Each row comes from the steps of one path. Every step used is in the known rows, and no mark comes twice. Write the path behind each row, first mark first.
(in the rows, 128 means zero)
Known rows
selup-zedal-belumes-sufov: [154  62 154 127 183  89 100 152 145 185  98 149 144  49 147  91 163 142
 130 143 136 132 124 149 164 184 185 166 128 129 113 121 158  95  61  88
 204 179 119]
belumes-sufov: [157  96 156 116 161  88 138 139 138 156 124 152 118  86 140  92 162 127
 119 162 124 119 107 134 140 164 168 159 120 152  88 133 162  96  90  97
 164 164 126]
dakur-mugi-sufov-gezu-danagi: [201 146 149  96  98 118 149  50 119  95  86 113  83  71 166 128 186 140
 120 105 138 124 135 132 156 118 146  95  95  92 123 126 126  98 169 121
 127 152 150]
lorus-datos: [184 114 155 131 141  87 106 140 145  83 171 128 123 101 123  86 143 110
 119 147 124 159 108 129 121 110 135 131 134 152 110 108 192  80 116 143
 119 157 135]
gini-selup-zedal-belumes-sufov: [165  44 155 144 172  85  78 195 145 208 122 137 119  48 145  95 196 150
 143 143 113 140 133 189 161 200 176 158 150 153 109 127 187  93  34  69
 231 208 105]
gezu-sufov-mugi: [135 129 127 125 154 100 142  72 128 131  73 131 108  62 132 107 116  95
 134 137 144 104 134 139 153 150 160 145 115 138  89 133 154 115 140 141
 129 128 140]
datos-lorus-dakur-gezu: [131 146 160 163 102 105 141 165 123 100 180 112 178  82 112 102 134 120
 137 135 123 179 101  96 117  94 120 133  95 112 126 131 171 125 138 166
  84 198 115]
gini-lorus-dakur: [132 110 155 147 110  76  98 194 130 134 190 121 129 114  78 106 188 118
 141 143 133 170 135 163 105 149 118 112 119 143 112 138 194 127 122 132
 133 183 126]
dakur-gezu-sufov-mugi-tofi: [141 160 132 126 153 106 175  16 131 109  83 124 120  80 136 144  82  87
 138 131 144 113 136  86 134 115 155 122  80 114  92 164 122 107 155 168
  97 135 163]
tofi-mugi-dakur-gezu: [125 141 158 102 109 115 203  90 158 113 116 118 134 142 135 131 145 130
 118 121 141 158 134  71  89 116  84 129 102 127 120 142 147 108 133 134
  91 183 149]
sufov-gezu-danagi: [180 144 136 106 145 113 136  43 129  95  90 126  95  59 162 104 144 158
 109 119 124  91 129 171 146 154 128 127 115 130 119 119 156  81 128 112
 147 159 152]
datos-lorus-gini-selup-zedal-belumes: [159  71 161 195 132  90  53 212 147 147 201 103 147  50 127  84 144 139
 142 137  57 186 117 152  94 175 148 142 162 131 148  98 194 101  97 114
 175 199  95]
gezu-danagi: [178 140 152 117 145  97 150  80 141 110 117 127 105  83 148  79 154 124
 111 132 130  87 114 165 133 143 134 124 123 152 125 110 159  93 132 118
 127 149 132]
belumes-sufov-gezu: [158 100 136 103 165 105 124 103 130 138  99 156 108  62 154 114 151 158
 112 144 118 116 121 147 150 172 164 164 102 131  80 136 163  83  90  86
 179 175 145]
danagi-gezu-sufov-mugi-dakur-lorus: [121 155 110 100  80 128 162  37 145  98  79 124 104 126 116 124 103 135
 126 160 155 118 162  91 141 132 118 117  99 104  69 193 173 107 194 124
 102 101 181]
zedal-selup: [186  91 131 113 149  66  90 152 128 157 148 133 105  78 110  96 160 117
 101 138 156 123 118 177 114 154 141 132 126 146 107 115 210  73 106 116
 172 190 147]
kuzef-sufov: [171 103 125 133 136 101 119 155 131 136  96 131 125  96 145  99 140  93
 129 151 143 104 123 117 123 131 143 131 129 145 105 139 167 102 100 147
 148 152 125]
selup-zedal-belumes-sufov-mugi-tofi: [127  85 146 140 176  94 102 110 146 155  81 159 145  49 144 123 131 111
 121 125 151 135 134 127 148 206 195 167 113  88 108 162 138  91  99 119
 182 147 161]
danagi-gezu-sufov: [169 121 126 104 156 107 161  87 136 105 111 103 114  56 151 112 118 128
 151 175 121  93 127 112 159 126 149 134 118 140  82 140 175 123 125 139
 121 153 112]
dakur-lorus-gini-selup-zedal-belumes: [159  67 144 173 120  93  40 165 155 179 189 111 122 105 111  94 154 154
 122 157  99 169 169 168 112 145 143 103 152 169 129 109 202  91  94  49
 199 183 131]
datos-lorus: [162 119 155 149 122 103 134 149 148  98 163 138 141  82 119  79 120 117
 117 149  99 140  93 119  96 135 132 157 137 140 129 115 172  95 124 165
 112 164 134]
sufov-gezu: [164 117 127 111 153 113 114  89 124 112 111 133 115  59 142 114 135 137
 113 130 121 126 133 157 127 148 134 137 122 134 102 116 188  87 101 116
 157 178 157]
datos-lorus-gini: [152 121 160 165 122  96 113 154 140  85 205 119 144  93 121  79 115 124
 121 158  72 164  86  95  73 137 139 146 133 131 123  96 166 106 154 140
 105 158 118]
belumes-sufov-mugi-dakur: [112 119 150 105 124 101 147 113 126 138  79 159 112 111 131 104 166 123
 116 128 141 143 120 127 125 207 154 161 107  94  70 169 159  91 142 104
 134 134 160]
kuzef-sufov-mugi-dakur: [125 132 119 122 106 116 131 128 120 122  51 139 124 122 135 112 139  84
 121 120 165 129 137 116 104 168 125 135 124  90  94 182 175  99 149 153
 118 124 158]
sufov-mugi-dakur-gezu: [119 156 143 120 108 114 164  73 120 107  89 130 135 118 128 120 140 103
 119 108 147 164 132 110 117 142 114 132  99  96  93 150 160  93 152 133
  95 151 176]
gezu-sufov: [171 116 137 108 166  87 144  91 134 135 111 128 104  74 131  98 122 113
 144 159 129  89 124 138 143 125 155 130 123 163 104 132 165 114 118 130
 129 146 122]
selup-zedal: [166  88 153 135 151  88  98 130 139 127 138 137 140  68 139  94 148 112
 123 135 112 117 143 176 123 162 142 116 137 147 135 115 178 100  82 118
 160 182 127]
kuzef-sufov-mugi-tofi: [146 126 119 141 131 108 129 109 129 104  76 138 127 100 140 130 108  69
 116 132 156 108 129 101 103 156 149 130 122 105  98 178 157  96 136 182
 128 121 165]
selup-zedal-belumes: [160  80 147 134 171  91  87 145 140 150 112 132 152  50 130  92 144 117
 129 129 135 139 139 162 144 157 161 139 146 135 137 101 181  99  71 117
 178 181 130]
tofi-mugi-sufov: [159 110 146 120 123 108 177 144 164 116 117 127 132  98 138 131 153 110
 109 127 139 145 136 100 116 114 140 141 129 150 123 116 153 113 127 141
 124 164 128]
mugi-dakur-lorus-gini-selup-zedal: [157  97 150 151  77  87  58 147 145 145 207 125  95 161 103  97 176 155
 123 152  84 151 175 168  68 168 103  70 143 146 122 159 210  83 132  55
 155 174 146]
gini-selup-zedal-belumes: [175  61 147 155 156  89  69 189 145 181 137 120 124  46 130  92 180 125
 139 128 110 146 144 205 139 177 152 132 167 158 132 109 213  92  46  97
 202 209 114]
dakur-lorus: [160 121 140 125 108 104 120 109 156 128 151 144 120 135 103  87 123 129
 101 165 136 121 142 131 111 109 126 113 123 177 104 125 183  84 125 103
 136 149 172]
gini-lorus: [159 102 151 135 126  92 115 145 150 129 164 135 108 120 103  99 164 109
 131 151 114 151 126 150  91 156 122 124 133 168 112 121 175  98 109 133
 150 172 148]
kuzef-sufov-mugi-dakur-lorus-gini: [116 140 119 142  62 111  96 111 132 122 105 131 123 178 114 113 112 114
 103 146 150 150 154  76  79 140 119 111 110  99  86 185 157  93 198 111
 116  93 170]
kuzef-sufov-gezu-danagi: [186 135 117 115 136 120 123  68 125 105  47 123  97  66 179 112 130 140
 117 122 148  73 131 144 148 146 128 128 111 116 119 147 142  86 126 134
 161 146 132]
gini-selup: [173  95 145 140 135  88 108 168 137 154 161 121  94  85 125  94 179 119
 128 144  97 128 127 190 114 153 133 121 160 178 105 114 217  92  73 107
 163 198 126]
tofi-mugi-dakur-gezu-danagi: [141 169 168  97  99 120 223  44 162  97  93 107 117 139 157 121 152 148
 111 106 144 119 134  89 107 121  82 122  93 122 138 143 120 102 167 129
  81 163 138]
datos-lorus-gini-selup-zedal: [164  79 164 192 114  86  60 195 142 123 228 113 133  71 133  85 148 132
 135 146  38 159 118 161  72 176 131 120 157 145 141 107 188 105 108 116
 159 205  92]

Write each row's path
[139 120 162 120 103  79 115 157 107 135 168 104 120 104 109 106 199 108
 137 135 141 155 130 140 123 121 140  88 108 115 112 127 193 136 137 123
 100 185 123] -> lorus-dakur-mugi
[149 144 116 115 150 113 166  39 137  80  92 111 115  57 150 145  91  99
 140 151 127  92 131  91 143 148 160 132 105  97  73 177 162 117 156 174
 102 119 157] -> danagi-gezu-sufov-mugi-tofi
[133 185 154 113 100 118 186  24 122  94  62 120 116 113 147 108 146 118
 113  94 153 132 132 120 132 148 106 120  92  90 115 150 127  89 181 132
  90 134 169] -> sufov-mugi-dakur-gezu-danagi
[201 145 133 108 136 120 145  65 128  87  80 135 105  52 159 122 158 143
 112 108 135 107 133 156 163 131 150 128 106 111 121 126 144  81 147 120
 146 142 143] -> mugi-sufov-gezu-danagi
[175  70 147 152 138  84  74 171 139 156 162 127 109  67 137  96 183 118
 134 137  89 122 149 211 116 178 132 107 159 174 131 119 211  94  54  99
 191 218 112] -> gini-selup-zedal
[133 147 147  86 124 111 223  59 159 123  85 106 114 129 140 140 117 140
 143 130 147 125 144  60 111 106  99 130  87 133 115 162 129 124 149 140
  84 160 131] -> tofi-mugi-dakur-gezu-sufov
[146 133 161 121 106  75 127 131 112 110 186 110 116 116  98 128 180  99
 136 138 136 143 128 118  96 116 148  76  98  92 113 162 189 122 151 143
  78 173 142] -> lorus-dakur-mugi-tofi
[174 137 151 111  82  96 113 119 160  80 178 144 108 185  85  88 139 144
 104 158 146 167 138 102  96  93  97  97 124 138 106 157 195  58 168 118
  94 124 176] -> mugi-dakur-lorus-datos
[110 136 151 107 121 113 172  86 121 139  76 150 130 115 141 121 154 120
 121 123 148 161 120  93 142 167 141 157  77  89  71 168 131  92 144 107
 122 148 165] -> belumes-sufov-mugi-dakur-gezu
[181 121 146 135  98  95  96 119 162  90 187 138 119 150  99  82 125 128
 103 165 137 158 131 116 121  79 115 108 126 169 105 123 183  65 137 123
 120 139 169] -> dakur-lorus-datos
[187 112 157 113 102  97 142 132 125 122 133 123 108 100 130 116 188 101
 129 133 135 155 125 103 136 103 162 102 115 124 111 118 154 109 144 132
 115 166 137] -> dakur-mugi-sufov
[160 127 142 112  96 101 112 140  96 112 135 114 121  73 122 148 202 132
 136 115 148 175 148 132 153 104 154  92  90  77 102 139 181 129 153 125
 117 187 133] -> lorus-dakur-mugi-sufov-gezu
[176 123 157 107 123  87 143  85 133 107 160 121  97 123 122 118 156  99
 124 143 120 124 119 104  82 124 143  91 109 120 113 143 168 100 139 148
  93 161 166] -> dakur-mugi-tofi
[135 113 118 147 123 110 118 134 125 132  58 135 133  78 147 111 126  73
 115 129 161 117 130 125 135 161 147 150 127 119  91 143 156 106 118 157
 145 134 147] -> kuzef-sufov-mugi
[146 141 169 144  85  86 128 154 122  87 213 115 135 114  93 114 157 111
 139 140 116 158  99  88  65 114 136  96 101  75 126 161 168 128 172 182
  59 173 139] -> datos-lorus-dakur-mugi-tofi
[130 123 153  97 113 106 178 119 156 111 120 128 115 137 124 118 152 131
 109 125 134 135 135 103  71 155  98 136 131 137 121 146 175 105 136 130
 104 162 145] -> tofi-mugi-dakur
[100 161 143 162 109 106 151 113 115 101 116 111 162  56 111 119 103 104
 151 127 140 160 118  89 149 106 139 151  78  91 107 152 140 148 178 181
  84 159 119] -> datos-lorus-dakur-gezu-sufov-mugi
[147 138 127 122 162  96 151  47 137 107  90 134 102  78 124 128  95  88
 136 136 142  88 132 119 118 150 164 132 105 120  93 170 149 105 152 160
 108 113 161] -> gezu-sufov-mugi-tofi
[157 122 146 134  77  96  93 146 139 143 206 122  82 184  88  94 163 154
 116 165  90 158 151 150  58 145 104  86 140 153  98 157 219  79 158  60
 131 154 150] -> mugi-dakur-lorus-gini-selup
[ 99 140 143 150 107  93 135 108 115 139 117 104 131  98  98 138 143 100
 165 126 157 170 151 122 149 131 128 119  71 117  94 160 137 149 155 151
 117 163 132] -> gini-lorus-dakur-gezu-sufov-mugi
[130 146 133 130 147 106 166  40 123 128  68 117 126  69 143 122 105  95
 138 129 150 123 139 107 162 115 151 140  87 136  88 133 132 122 138 144
 117 151 151] -> dakur-gezu-sufov-mugi
[129 145 130 102 134 100 155  64 122 124  64 138  97  98 120 108 127 106
 135 125 151 116 139 137 126 171 133 137 115 105  88 170 164 110 168 138
 105 112 152] -> gezu-sufov-mugi-dakur
[147 134 155 111  64 108 145 113 188  77 167 133 113 198  97 111 131 155
  93 147 154 173 146  70  77  96  76 110 123 150 118 158 173  78 175 129
  92 130 173] -> tofi-mugi-dakur-lorus-datos
[133 109 168 134  72  76  97 180 123 138 198 103 104 134  85 114 218 108
 150 144 132 182 137 137 101 133 119  83 107 123 113 138 180 141 142 135
 112 195 134] -> gini-lorus-dakur-mugi
[108 150 134 135  73 105 107  81 136 114 147 135 117 171  97 104 123 125
  95 140 130 171 153 106  75 149 118 109 113 111  93 155 174  89 201  87
  99 105 188] -> sufov-mugi-dakur-lorus-gini
[148 122 140 142 109  96  98 109 147 122 192 125 119 146 108  89 120 134
 104 174 109 146 139 108  95 104 135 104 124 165 101 114 174  89 154  82
 126 137 154] -> dakur-lorus-gini
[115 152 127 121  91 101 127  47 135 123 120 129  97 158  98 111 101 134
 121 153 138 136 159  98 101 137 132 110 101 114  84 169 152 104 219  92
  95  85 166] -> gezu-sufov-mugi-dakur-lorus-gini
[163 120 162 122  91  87 131 180 103 126 159 110 129  98 108 123 215 104
 138 126 153 174 132 122 142  96 159  87 104  94 113 131 177 132 157 137
  95 174 118] -> lorus-dakur-mugi-sufov
[166 135 143 112 161  99 172  64 129 134 104 114 120  74 140 111 115 119
 150 152 135 109 127 103 157  90 146 125  92 156 101 125 141 111 118 132
 119 166 125] -> dakur-gezu-sufov
[118 132 148 119  71 107 149 101 169 116 174 119 113 197 103 114 126 159
  96 154 122 155 156  69  47 125  90 108 115 146 116 147 160 103 190  88
  95 133 158] -> tofi-mugi-dakur-lorus-gini
[158 152 145  90 137 101 186  57 127 129  92 119 111 112 126 114 126 128
 153 142 139 116 130  93 130 105 120 112  89 123 102 165 149 105 149 129
  89 154 138] -> mugi-dakur-gezu-sufov
[155 134 147 137  64 109 120 167 104  82 160 117 138  70 114 136 175 136
 138 117 124 192 121  98 127 105 144 115  91  57 121 143 166 129 179 164
 101 188 129] -> datos-lorus-dakur-mugi-sufov-gezu
[127 128 159 146 103  87 124 165 128 131 184 111 148 125  91 122 181 112
 149 138 137 189 136 128 117 115 108 104  91 133 111 139 171 127 123 138
 120 199 134] -> gini-lorus-dakur-gezu
[101 152 136 136 134  95 151  89 105 135  89 105 144  67 124 131 127 100
 151 123 168 141 147 120 173 110 150 127  76 106  93 151 155 149 152 140
 101 160 122] -> lorus-dakur-gezu-sufov-mugi
[136 148 141 125  67 107 108 100 151  72 139 149 114 174  91  97 126 121
  94 138 162 185 143 108 107 123 102 111 117 114  92 163 183  68 190 131
  94 107 204] -> sufov-mugi-dakur-lorus-datos
[144 119 166 132  85  69 110 153 126 119 214 111 100 153  76 134 194 102
 150 139 127 168 134 115  65 133 126  71  97 105 116 169 175 131 161 156
  92 172 150] -> gini-lorus-dakur-mugi-tofi
